What can hang from each mark:
rade: resod temel
vifo: temel
takib: temel zelud
solub: temel zelud
zelud: rade solub takib vifo
resod: rade
bife: temel zelud
temel: bife solub takib

Each row was made from one small tree. Brackets hold a mark, then the marks that hang from it, in alphabetical order. Every link used is in the known rows. Write each row's tree.
Known rows:
[vifo [temel [bife zelud] solub takib]]: [ 0.65  0.83  2.04  2.29  1.65  0.27 -0.60  0.13 -0.54  0.42 -1.78  0.58
  1.83  2.66  0.95  0.11  0.20 -1.12  1.05 -1.20 -2.05 -0.69 -1.52  0.31
  2.63 -3.17  0.15 -1.83  0.04 -0.44]
[temel [bife [zelud rade vifo]] solub takib]: [-1.45 -2.24  2.38 -0.16  1.65  1.12  0.36  2.68  1.06  1.53 -2.86 -0.19
  2.79  1.79  0.76  1.07  0.10 -0.29 -1.53  1.33 -0.85 -0.38  2.21  1.25
  1.12  1.03  1.31 -0.22  0.65 -0.82]
[resod [rade [temel bife solub]]]: [-2.22 -0.14 -2.07  0.11  1.90 -1.38 -2.09 -1.31 -0.38  1.66 -3.27  0.35
 -2.60  2.33 -1.74  0.34  2.64  0.31 -0.02 -0.88 -0.17  0.03  0.37  0.64
 -0.74 -2.09  0.10  1.31  1.25  2.50]
[temel bife [solub [zelud rade vifo]] takib]: [-2.70 -2.16  2.60 -2.04  0.60 -0.67  0.59  1.58  0.99  0.86 -2.68  0.32
  3.33  1.03  0.75  2.09  2.80  0.42 -1.06  0.75  0.80 -0.41  1.77  3.13
  1.23  1.89 -0.65 -0.65  0.34 -1.00]
[takib [zelud [rade resod] [solub [temel bife]] vifo]]: [ 0.17 -1.40  1.36 -2.20 -3.32  2.74  1.60  1.08  0.13  0.54  2.13 -1.17
 -0.17 -1.67  0.81 -1.32 -0.88 -0.39  0.51  3.75  1.07 -1.48  1.24 -0.21
 -2.06  2.81  0.77  1.45 -0.55 -1.81]
[vifo [temel [bife [zelud rade solub]] takib]]: [-0.61 -0.31  0.47  0.57  0.19  1.98  0.16  0.48 -0.33  1.69  0.48 -0.96
  3.83  1.28  1.76 -0.38 -1.12 -0.21  0.20  1.60 -1.21 -0.89 -0.54 -0.08
  1.82 -0.59  0.50 -1.68  1.30 -2.64]
[temel solub]: [-0.46  2.01 -1.75 -0.79  1.48 -1.08 -2.24 -2.03  0.07 -0.45 -2.27  1.13
 -2.60  0.91 -1.58  0.56  0.17  1.12  0.55 -2.84  0.35  1.96 -1.67  0.75
 -0.49 -0.92 -0.67  0.54 -0.34  2.88]
[zelud [rade resod] [vifo [temel bife solub takib]]]: [ 0.30 -1.36  2.77  1.42  1.56 -0.80  0.95  1.93  1.33  0.97 -0.83  0.12
  2.71 -0.76  0.87  1.12 -0.03 -0.89  0.26  2.05  0.21 -1.29  0.24 -0.49
  1.87 -0.65  0.18 -1.91 -0.08 -2.58]
[temel [solub zelud] takib]: [-0.80  0.78 -0.26 -0.86  0.45 -2.26 -0.86 -0.97 -0.20 -1.63 -1.49  1.23
 -0.15  1.90 -0.57  0.95  2.12  0.30  0.28 -2.73  0.67  1.03 -0.85  2.73
  1.48 -0.93 -2.37 -0.97 -0.80  2.83]
[takib [temel bife solub] [zelud [rade resod]]]: [ 1.22 -0.79  0.68 -0.66  0.60  1.80  1.50  0.75 -0.63 -1.49  0.03  0.72
 -0.92 -0.27 -0.73 -0.03 -0.10 -0.22  0.06  2.25 -0.38  1.19  0.71  1.50
 -2.50 -1.06  0.83 -0.61 -0.36 -0.54]
[temel [bife [zelud rade]]]: [ 0.16  0.47 -1.89 -0.85  1.04  2.05 -1.15  0.47 -0.98  1.17 -3.95 -0.90
 -0.25  0.64 -0.96 -1.05 -2.39  2.26 -0.84  1.00 -1.37  1.60 -0.85 -0.25
 -0.34  0.91  0.82  0.48  0.18 -0.08]
[temel bife solub [takib [zelud [rade resod] vifo]]]: [ 0.27 -2.11  2.97 -0.57  1.43 -0.66  1.54  3.73  0.36 -0.13 -0.47 -0.35
  1.26  0.28  0.39  0.86  1.50 -0.94 -0.02  3.21  0.71  0.00  2.91  0.86
 -0.76  0.24  0.79 -0.65 -0.67 -1.35]
[temel [bife [zelud rade]] solub takib]: [-0.43 -1.30  0.30 -0.03  2.62  0.93 -0.05  2.01 -0.01  0.87 -3.82  0.43
  1.59  2.20 -0.21  0.50 -0.17  0.61 -0.88  0.80 -1.01  1.25  0.27  1.50
  1.53 -0.71  0.40 -0.97  1.09  0.50]
[bife temel zelud]: [ 2.23  2.34 -1.15  1.13  0.00  2.53 -1.02 -1.43 -1.80 -0.56 -0.37 -1.46
 -2.49  0.80 -0.60 -1.34 -2.92  1.01  0.00 -1.82 -2.33  1.82 -0.77 -2.14
 -0.46 -1.08 -0.04  1.07 -1.20  2.56]
[temel bife]: [-0.38  1.69 -2.18 -0.66  1.52 -1.47 -3.21 -1.29 -1.08  1.52 -3.39 -0.62
 -1.75  0.72 -0.52 -0.50  0.41  1.93  0.23 -1.39 -0.07  1.14 -1.72 -0.64
  0.23 -0.02  0.33  0.66 -0.33  0.53]
[zelud [rade resod] solub takib [vifo temel]]: [-0.01 -0.04 -0.12  0.53 -2.31  1.44  2.00 -0.22  1.28 -0.37  4.46 -0.27
  1.67 -4.02  2.04  0.12 -2.79 -0.65 -0.95  1.29  0.32 -1.29  0.03 -2.13
 -1.09  1.94  1.51 -0.84  0.08 -3.17]
[rade temel]: [ 0.33  1.80 -3.50 -0.06  0.16 -2.73 -2.42 -2.30 -0.11  0.14  0.06  0.07
 -4.11 -0.20 -2.81 -0.69  0.48  1.29  1.12 -2.85  1.05  0.96 -1.46 -1.34
 -0.80 -0.21 -1.08  2.38  0.18  2.52]
[vifo [temel takib]]: [ 0.31  3.49 -0.46  0.82  1.02 -2.01 -2.00 -1.34 -1.19  0.39  1.51  0.60
  0.36 -0.27 -0.29 -0.32 -0.99 -0.39  1.51 -3.01  0.29  0.94 -2.84 -0.79
  1.09 -1.23 -1.02 -1.37 -0.19  0.87]
[resod [rade [temel takib]]]: [-1.73  1.20 -3.12  0.12  1.74 -2.87 -1.99 -0.70 -1.37  0.97  0.62  0.10
 -2.26  1.03 -1.92 -0.79  0.84 -0.48 -0.23 -2.00  0.77  0.86  0.17 -0.13
 -0.53 -0.77 -0.88  0.81  0.78  3.62]
[vifo [temel [bife zelud] takib]]: [ 0.98  1.64  0.83  2.11  1.23 -0.01 -1.25  0.27 -1.40  0.91 -0.75 -0.58
  1.63  1.49  1.07 -1.10 -1.11 -0.60  0.88 -1.03 -2.13 -0.59 -1.91 -1.08
  2.35 -1.88  0.54 -1.53 -0.49 -0.92]
[rade [temel bife]]: [ 0.16  0.79 -2.69  0.25  0.79 -2.77 -2.87 -1.56 -0.09  1.57 -2.15 -0.56
 -3.08  0.71 -1.61 -0.50  2.30  1.44  0.99 -1.44  0.74 -0.06 -0.98 -1.56
  0.08 -0.72 -0.17  2.26  0.64  0.70]
[bife zelud]: [ 0.84  2.57 -2.61 -0.04  0.10  0.63 -1.94 -1.41 -1.19 -0.57 -1.25 -0.38
 -2.53  0.96 -1.38 -1.57 -2.73  1.41 -0.08 -2.14 -1.39  1.68 -1.73 -0.65
 -0.51 -0.07  0.20  0.76 -1.53  2.27]
[vifo [temel solub [takib [zelud [rade resod]]]]]: [ 2.14  1.45  1.65  0.59  0.67 -0.28  1.78  1.33 -0.88 -2.11  2.27  1.20
  0.46 -0.57 -0.93  0.07 -1.33 -1.09  1.93  1.20  0.21  1.64 -1.05  0.35
 -0.84 -2.35 -1.24 -2.39 -0.65  0.49]
[bife temel [zelud [rade resod] solub takib]]: [ 2.86 -1.00 -1.74  1.38 -1.63  4.52  2.68  0.24 -0.32 -1.77  2.37 -1.57
 -0.67 -1.91  1.53 -1.17 -3.96  0.18 -2.02  2.11 -1.67  0.69  0.88 -2.86
 -0.71  0.17  1.10  0.01 -0.23 -0.38]

Which tree is each row?
[ 1.18  1.59 -1.08 -0.26 -1.14  2.20 -1.48 -1.06 -1.29  0.63 -2.47 -0.07
 -1.66  0.61 -0.55 -1.99 -2.35  0.77  0.60 -1.08 -1.25 -0.14 -2.59 -0.62
  0.74  0.49  0.08  1.29 -0.62  1.63]  [solub [temel [bife zelud]]]
[-2.33  0.71 -2.26 -0.86 -0.56 -1.22 -0.70 -2.80 -0.51 -1.17 -1.14  1.04
 -3.10  1.91 -2.45  0.27  1.87  0.50 -0.01 -2.16  0.17  0.40 -0.01  2.37
 -1.49 -1.60 -1.96  1.14 -0.04  4.02]  [resod [rade [temel [solub zelud]]]]
[ 1.46  1.15  0.32  0.00 -0.89  0.30  1.59  0.56 -1.12 -1.35  4.89 -0.51
  1.18 -0.99  0.56 -0.95 -1.35 -1.21  1.67  2.08  0.71  0.56 -0.26 -0.45
 -0.77 -1.01 -0.82 -1.86 -0.58 -1.37]  [vifo [temel [takib [zelud [rade resod] solub]]]]
[-1.59  0.78  2.67 -0.32  1.09 -0.07  0.42  0.60  1.22  0.98  1.16  1.35
  2.70 -0.90 -0.01  1.70 -0.93 -0.85  0.28 -0.89  0.75  0.17 -0.38  0.84
  0.19  0.45 -0.57 -1.23  1.11 -0.45]  [zelud rade [vifo [temel solub takib]]]
[-0.28 -1.30 -0.41  1.06  2.33 -3.90 -1.73  0.06  0.82  1.17 -2.13  0.76
 -0.98  2.09 -0.95  1.12  4.39 -0.35  0.90 -1.49  1.01 -0.34  0.25  0.18
  2.10 -2.12 -0.85  0.89  1.53  1.20]  [rade [temel bife solub takib]]
[-0.29  0.58  1.66 -0.51  2.14 -1.75 -0.97  1.42 -1.10 -0.12 -1.34  0.67
  0.10  2.68  0.19  0.85  3.20 -0.76  1.29 -0.47  0.23  1.19  0.67  1.52
  0.00 -2.00  0.13 -0.64  0.07  1.13]  [temel bife solub [takib zelud]]
[ 0.57 -2.10 -0.26 -0.37  1.33 -1.49  0.65  1.34  0.20 -1.02 -3.56  0.21
  1.11  0.81 -0.25  0.46  1.91  1.02 -0.38  1.95  0.68  0.55  0.18  2.10
  2.35 -0.73 -1.91 -1.73 -0.97 -0.31]  [temel bife [solub [zelud [rade resod]]] takib]
[-0.74 -2.78  1.79 -0.94 -1.25  1.38  1.88 -0.21  1.43 -0.96 -1.10  0.17
  1.12 -0.62  0.38  0.62  0.62  0.17 -1.55  1.74 -0.20 -1.30  1.65  2.49
 -0.71  1.14  0.20 -0.29 -1.10 -2.14]  [takib [temel bife [solub [zelud [rade resod] vifo]]]]
[-0.60 -2.20  1.28 -1.46 -2.11  2.59  1.68  0.80  0.38  0.13  3.47 -1.40
  0.88 -0.97  1.59 -0.41 -0.18 -1.02 -0.72  3.53  0.14 -1.33  3.28  0.51
 -3.27  2.11  2.55  0.61 -0.57 -3.52]  [takib [temel bife] [zelud [rade resod] solub vifo]]
[-0.22 -0.08  3.99 -1.00  0.81  1.89  2.00  2.46 -0.20 -0.38  2.31  0.02
  1.43  0.11 -0.05  1.63  0.37 -1.26 -0.10  0.58  0.36  1.80  3.11  0.58
 -2.23  0.32 -0.06  0.29  0.88  1.39]  [bife [temel solub [takib [zelud rade vifo]]]]
[ 1.66 -1.31  0.00  1.86 -0.03  1.52  0.99  0.90 -0.20  0.63  0.69 -1.32
  2.52  0.55  1.92 -1.27 -1.76 -0.58  0.21  3.05 -1.39 -1.33 -0.42 -1.33
  2.43 -1.40  0.45 -2.17 -0.40 -3.10]  [vifo [temel [bife [zelud [rade resod] solub]] takib]]
[ 0.89 -1.52 -0.16  0.53 -2.27 -2.60  0.64 -1.77  1.79 -2.20  0.40  0.05
 -3.16 -0.05 -1.50  0.21  2.28  0.19  0.54 -0.90  1.04 -1.71  1.07  0.00
  0.02 -0.10 -1.86  2.13 -2.15  1.04]  [rade resod [temel [solub [zelud vifo]]]]
[-1.30 -0.79  0.94 -0.84 -2.02 -2.19  0.12  0.20  0.63  0.15  5.73 -0.82
 -0.52  0.83  0.48  0.10  3.36 -2.21  1.02 -0.74  1.64 -1.57  3.41 -0.19
 -1.65  1.01  0.21  2.34  0.57  0.00]  [rade [temel [takib [zelud solub vifo]]]]
[-0.87  1.65 -2.53 -1.94 -1.12  0.59  0.89 -0.62 -0.79 -1.58 -0.17  0.98
  0.00 -2.34 -0.57  0.24 -1.68  2.09 -1.65 -1.01  0.63  2.23 -1.57  1.17
 -1.26  2.42 -0.54 -0.39  0.32  1.07]  [solub [zelud rade takib]]
[-1.30 -0.83  0.06 -1.42 -4.00  4.91  2.46  0.02  1.12  0.14  3.33  0.42
  1.11 -2.78  1.25 -0.73 -4.10 -0.37 -2.01  0.26 -0.29 -1.03  0.08 -0.34
 -1.51  4.57  1.61  1.38  1.43 -0.18]  [bife [zelud rade [solub temel] takib vifo]]
[ 2.15 -0.93 -1.88  1.99  1.26 -4.28 -0.72 -0.37  1.04 -1.35  0.14  0.82
 -3.35  0.41 -1.90  0.03  2.13 -0.53  0.95 -1.17  1.45 -0.04 -0.15 -0.87
  1.77 -2.60 -1.94  0.60 -0.55  2.39]  [rade resod [temel solub takib]]
[ 1.39 -0.06  0.71  1.18 -0.84  0.86  2.58 -0.06  0.30 -1.96 -1.23  1.34
  1.66 -1.77  1.03  0.89 -0.41  0.56 -0.37  1.53 -0.57 -0.45 -1.97  0.34
  0.67 -1.23 -0.49 -2.38 -0.35 -2.04]  [vifo [temel bife [solub [zelud [rade resod] takib]]]]
[ 1.14 -0.24  1.19  0.22 -0.25  0.23  1.15  1.48 -1.07 -0.03  2.73 -0.93
  2.26  0.03  1.56 -0.61  0.22 -1.00  1.57  3.41  0.20 -0.44  0.38 -0.62
  0.08 -1.22  0.12 -2.05 -0.11 -3.08]  [vifo [temel bife [takib [zelud [rade resod] solub]]]]
[-0.79  0.69 -0.82 -0.45 -1.30  0.59  0.32 -1.66 -0.87 -1.18  0.44  0.86
  0.72 -1.01  1.63  0.03  0.62  0.20 -1.47 -1.84 -0.86 -0.14 -0.98  1.51
 -0.58  0.93  1.08 -0.62  0.07 -0.95]  [solub [zelud [takib [temel bife]]]]
[ 0.29 -0.96 -3.02 -0.44 -1.33  2.00  1.67 -1.02  0.52 -1.41  3.85  0.79
 -0.10 -3.45  1.13 -0.53 -2.47 -0.33 -2.23  0.66  0.51  0.52 -0.08 -0.31
 -1.63  1.60  1.50 -0.87  0.66 -1.24]  [zelud [rade resod] solub [takib temel]]
[ 0.97 -1.71 -0.19  1.27 -2.77 -2.38  2.07 -0.99  2.16 -3.05  1.90  1.04
 -2.29 -1.61 -0.14  0.68  2.11 -0.77 -0.67 -1.06  0.84 -2.01  1.19 -0.38
 -0.20  0.28 -0.65  1.58 -1.41  0.38]  [rade resod [temel [solub [zelud takib vifo]]]]
[-1.34  0.86  2.83  0.43 -0.89 -1.52 -0.68 -0.27 -0.27  0.85  0.44 -0.65
  3.24  0.39  2.08  0.47  1.77 -0.63  0.67 -1.10 -0.26 -2.21 -0.37  0.51
  1.88  0.44 -0.49 -1.11 -0.84 -2.40]  [solub [zelud [vifo [temel bife takib]]]]
[ 1.37 -3.29  0.41  1.51 -0.01 -0.67  1.99  1.78  2.20 -0.96  0.88 -0.04
 -0.80 -0.10 -1.48 -0.05 -0.53 -1.00 -0.77  1.57  0.22 -1.03  2.49 -0.76
  0.82 -0.07 -0.36  0.96 -0.30  0.58]  [bife [zelud [rade resod [temel solub takib]] vifo]]
[-1.93 -3.03  1.28 -0.31  1.80 -1.99  0.09  1.94  2.16  2.28 -1.51  0.24
  1.39  0.54 -0.83  2.00  3.44 -0.11 -0.37  0.54  1.66 -1.00  2.43  0.58
  0.80  0.83  0.01  1.30  2.42 -0.64]  [zelud [rade [temel bife solub takib]] vifo]
[ 3.88  0.81 -1.97  1.24 -0.07  3.53  0.94  0.10 -1.25 -1.35 -0.58 -1.65
 -2.51 -0.98 -1.27 -1.96 -4.85  1.42 -0.61  1.50 -1.77  1.99 -0.32 -2.70
 -0.82 -0.53 -0.42  0.43 -1.48  1.60]  [bife temel [zelud [rade resod]]]
[-2.27 -1.00 -0.91  0.65  2.99 -2.76 -1.59  0.08 -0.35  1.64 -2.44  0.69
 -0.86  2.82 -0.92  0.76  3.56 -0.84 -0.13 -0.64  0.17 -0.23  1.07  1.15
  0.83 -2.43 -0.27  0.24  1.66  2.24]  [resod [rade [temel bife solub takib]]]
[ 2.05 -1.29 -2.02  1.87  1.00 -2.89 -1.33 -1.01  1.08 -0.12 -2.81  0.09
 -3.86  1.07 -1.76 -0.15  2.71  0.63  1.25  0.00  0.57 -0.73 -0.25 -1.43
  1.14 -2.57 -0.93  1.59 -0.68  0.64]  [rade resod [temel bife solub]]
[-1.34  1.05  1.28 -2.41  0.39 -0.19  0.47  2.48 -0.83  0.19  2.48 -0.17
  1.09 -0.95 -0.57  0.19 -0.67 -0.33 -0.16  0.32  1.25  1.71  1.75  0.76
 -2.66  2.54  0.54  0.18  0.19  0.67]  [temel [takib [zelud rade vifo]]]
[-0.62  1.24 -0.19 -2.18  0.24  2.24 -0.03  0.17 -1.64  0.23  0.72  0.19
  0.06 -0.42 -0.71 -0.34 -0.87  0.58 -0.05  0.86 -0.44  1.94  0.11  1.32
 -3.74  1.01  1.42  0.19  0.98 -0.57]  [takib [temel bife] [zelud rade]]
[-1.96 -0.78  0.73 -0.98 -2.94  1.55  0.02 -0.65  1.01  1.62  1.69  0.07
  0.99 -1.80  2.78  0.05  0.35 -0.82 -1.03 -0.84  0.83 -2.36 -0.01 -0.66
  0.07  3.48  1.87  1.59  1.14 -1.52]  [zelud [solub [temel bife]] takib vifo]
[ 0.86 -0.09 -1.27  0.24 -1.16  5.15  1.80 -0.21 -0.44 -0.64  2.19 -1.04
  0.58 -1.26  1.53 -0.12 -3.35  0.51 -1.96  0.52 -1.80  1.27  0.89 -1.66
 -1.19  1.03  1.56  0.59  1.62  0.25]  [bife temel [zelud rade solub takib]]
[ 0.15 -3.03 -0.14  0.59 -1.78  2.79  1.98  1.72  1.17  0.43  0.34 -1.68
  1.56 -1.40  2.78 -0.60 -1.82 -0.02 -2.75  3.42 -1.13 -1.91  2.39 -1.53
 -0.12  2.51  3.31  0.09 -0.56 -3.81]  [temel [bife [zelud [rade resod] solub takib vifo]]]
[ 2.31 -0.45 -3.23  1.53  0.46 -3.26 -2.03 -1.01 -0.04  0.41 -1.75 -1.04
 -3.94 -0.13 -1.58 -1.43  1.51  1.20  0.92  0.15  0.87 -0.55 -0.64 -2.75
  0.87 -1.32 -0.67  1.77 -1.07  0.06]  [rade resod [temel bife]]
[-0.14  2.13  0.81  1.00  1.16 -0.54 -1.97 -1.86 -0.12  0.96 -2.57  0.79
  0.05  1.24 -0.03  0.74  0.69  0.36  1.77 -1.80 -0.82  0.03 -2.80 -0.07
  0.82 -2.55 -0.07 -0.62  0.32 -0.31]  [vifo [temel bife solub]]
[-1.05  2.42  1.81  0.34 -0.30 -0.22 -1.09 -2.04  0.98  0.34  0.58  0.95
 -0.19 -0.19 -0.20  1.17 -0.82 -0.44  1.18 -2.78 -0.23 -0.57 -1.49 -0.12
 -0.65 -0.60 -0.02  0.16 -0.57  0.22]  [zelud [vifo [temel solub]]]
[ 0.01  1.16 -0.37 -0.58  0.73 -1.05 -2.13 -0.01 -1.12  1.42 -1.47  0.43
 -0.22 -0.04 -0.26 -0.94  0.32  0.02  0.96 -1.62  0.95  0.19 -2.47 -0.14
  1.91  0.65 -0.98  0.21  0.62  1.47]  [solub [temel bife takib]]
[-1.54  0.20  1.06 -3.00 -2.30  0.86  0.99  0.25  0.12 -0.05  1.31  0.75
  1.55 -2.07 -0.55 -0.14 -1.34  0.12 -0.40 -0.82  1.75  0.03 -0.66  2.04
  0.30  4.27 -2.25  0.34  0.20  1.46]  [solub [temel takib] [zelud rade vifo]]
[-0.89  2.16  1.53  0.61 -0.05 -0.49 -2.02 -1.33 -0.02  2.04 -0.64 -0.74
  0.59 -0.37  0.91  0.09 -0.37  0.27  1.03 -1.30 -0.60 -1.30 -1.31 -1.48
  0.00  0.41  1.07  0.32 -0.40 -2.08]  [zelud [vifo [temel bife]]]
[-1.05  2.06  2.17 -0.09 -1.60 -1.65 -0.39 -1.14 -0.36 -0.37  2.51 -0.06
  2.12 -0.34  0.97  0.37  0.01 -0.83  0.93 -2.52  0.20 -1.25 -0.87  0.52
  0.91  0.86 -1.39 -0.98 -1.27 -0.53]  [solub [zelud [vifo [temel takib]]]]
